Known rows, with every way that one mark hangs from another:
J{M{D T}}: [-45   5  11   9 -26 -46  42 -51 -39  41   4 -22  39   6   8  24  13  -3
  12  66  13]
W{J{M}}: [ 10  -6  32 -10  19 -29 -27   9 -19 -33  24  -3 -38 -20  -5  -9  -1  -1
   4  -7  13]
D{M{J} X}: [-29 -11  29   3  30  43   3  -7 -27  24 -13  -2  -5  31   4 -17  40 -47
 -17  21  -3]
M{J T}: [  5   5 -30   4 -29   1  42  29 -25  29 -24 -39  47  -7 -12  14  18  16
 -17  58   9]
Q{W}: [ -3 -50   3   6   4 -41 -18  49 -19 -21   6  29 -14  10 -15 -21 -10  19
 -34 -31   9]
M{D J}: [-11  -2 -21  13 -25 -24  34   7  -4  29   8 -15  36  17  -3  16  30   9
 -11  45  -6]
W{J Q T{X}}: [ 46  27 -45  -8  36  53 -39  19  59 -57 -19  29 -36 -44 -10 -32 -30  26
  44 -55 -75]
W{J{M{D{X}}}}: [-26  -2  57   9  32  -9 -24 -39 -22   9  40  15 -17  23  16   4   2 -27
  26  22  15]
D{M{J T} X}: [-36  10  15   3   2  50  31 -17 -43  51 -42 -19  27  26  11  10  37 -39
 -11  56   4]
T{X}: [-13 -30  -2  -4  30  18 -15   8 -11  -2  24  22  10   8 -35 -18  -6 -17
  -2 -21 -18]
W{T{X}}: [ -6  -9 -24  -8  26  34 -24   9  33  -7   3  14 -13 -16 -35 -23 -27   0
   9 -36 -50]
W{J T{X}}: [ 17  25 -27 -17  26  38 -48  24  41 -32   0  21 -31 -23 -24 -12 -33  11
  24 -48 -49]
D{M}: [-40 -28  15 -20  16  -1  -6  -3 -48  -5 -22  17 -10  -2 -17 -18  33 -22
 -14 -17 -25]
T{M{D J} X}: [-13  24 -18  17 -19  17  34 -31  16  43  26 -15  25  38  10  44  45 -18
  13  -2   2]
D{M X}: [-57 -41  46 -15  48  36 -23 -21 -49   8 -12  28 -11  24 -11 -30  29 -48
  -7  -7 -16]
W{J{M} Q{N} T}: [ 55  18  -4 -17  21 -29 -16 -15  77 -94 -12  -7 -23 -53  25 -26 -13  45
  13 -11 -23]
J{M{D}}: [-39 -20  27  11   1 -50  16 -43 -26  18  31  -5   6  16   2   2  19 -10
   6  30   7]
M{D{X} J T}: [-32  11  -2  22 -21  21  47 -22 -27  68  -9 -23  66  35  11  26  21 -10
   5  89  11]
Q{N W{J}}: [ 39 -15   9 -12  -1 -63 -28  56  18 -72   7  37   7   0  10   8 -12  45
 -45 -36  33]
N{Q}: [  6 -62  32 -24   6   6  -3   4 -37 -15   4  -3   8 -25 -27 -43 -16 -14
  -8  -5   8]
J{M}: [-17 -36  34  -2  23 -35  -5 -11 -27  -6  26 -12 -17  -8 -12 -23   8 -13
  -8   7  12]

Rows:
[ 46 -31  28 -16  -2 -19 -38  48 -17 -47   8  28 -37 -18   0 -26 -43  10
 -19 -50  33]  N{Q{W{J}}}
[ 15  13   8 -10  13 -16 -34   8  24 -39   1 -15 -59 -43  -4 -14 -21  18
  20 -16 -20]  W{J{M} T}
[-33  -3  21  18  -8  18  25 -38  -7  43  12 -21  19  43  18  25  51 -24
   8  27  16]  T{M{D{X} J}}
[ 57  10 -29 -29  11  -5 -21  21  72 -98 -32  11   1 -57   6 -24 -14  65
   6 -21 -47]  W{J Q{N} T}
[ 56 -12   1 -18 -12  -6 -44  47  26 -55 -14  20 -59 -45  -2 -32 -63  28
  -2 -65   3]  N{Q{W{J T}}}
[ 11  10 -10  10  -1  30  13   0  18  18  20 -18   3  16  -3  22  34 -19
  -2 -20   9]  T{M{J} X}
[-21  21 -21  -4 -25  17  46   6 -40  35 -50 -28  32   2   6  21  43  -9
 -18  48  -3]  D{M{J T}}
[-60 -10  40  17   8 -12  24 -71 -45  57  13  -9  38  31  14  13  10 -29
  18  73  24]  J{M{D{X} T}}
[-18   7  11   8  17   7  13 -36 -26  30  17 -11  21   6  -9   3  -8 -28
   8  27  17]  J{M{T{X}}}
[ 27  28 -39  21 -10  15  -4  18  74   6   2  -2 -39  14  17  10  -3  10
  -5 -62  -1]  Q{W{T{M{J} X}}}
[ 46  20 -25  -9  10 -18 -45  39  82 -65   5  42 -13   0  10   6 -45  40
 -21 -67   2]  Q{N W{J T{X}}}
[ 43   4  36  -3 -20 -34  -7   4 -27 -16   2  -7 -24 -25  28  -4 -45   2
  -6  -3  67]  N{Q{W{J{M{T}}}}}
[ 27 -45   4  -8  -7 -15 -23  24  19 -30 -11  11 -34 -31  -8 -45 -55  15
 -12 -48   2]  N{Q{W{T}}}
[-18   9 -11  12 -37 -18  39 -19  -1  30   6 -32  24  17  12  38  58   5
   2  19   7]  T{M{D J}}
[  5  32 -22   1 -35 -35 -23  12  38 -23 -12  21 -44  -9  24  31   3  44
  16 -64 -12]  Q{W{J T{M{D}}}}
[-16  19 -36  13 -52 -15  63   0 -20  52 -18 -33  65  11   4  36  29  18
  -4  81   4]  M{D J T}
[-54 -31  60  17  34 -18  -1 -62 -29  34  42   4   4  36   8 -13  12 -39
  11  40  18]  J{M{D{X}}}
[  6  34   8  -2  15  13  -7 -15 -17   6  15  -2   0  -6   1  21 -17 -13
  21   9  17]  W{J{M{T{X}}}}
[ 12  21 -35  12 -12  33  36  13  -5  42  -5 -24  50  13 -13  19   3  -7
  -4  41   4]  M{J T{X}}
[ 48  -5  -6   3 -41   1   6  16  49 -12 -18 -32 -42 -21  22 -13 -14  14
 -13 -47  30]  N{Q{W{T{M{J}}}}}
[-16  35 -28   3  -4  49  38 -13 -22  50 -30 -11  33  23   5  25  30 -32
  -8  25  -8]  D{M{J T{X}}}
[-37  11 -22   5 -12  12  32 -36 -27  51   1  13  67  21 -14  29   2  -8
  17  34 -18]  M{D T{X}}
[-14  36 -44  22 -32  17  56 -18  -4  66   2 -16  68  29   2  45  10  -4
  10  64  -2]  M{D J T{X}}
[ 30   4 -21  -6  -2 -24 -47  68  32 -52 -14  28 -55 -26  -5 -11 -36  48
  -5 -58 -19]  Q{W{J T}}
[ 57   7  -5 -11  13  23 -55  29  48 -41   5  37 -57 -23  -1 -26 -75   4
   7 -79  -3]  N{Q{W{J T{X}}}}
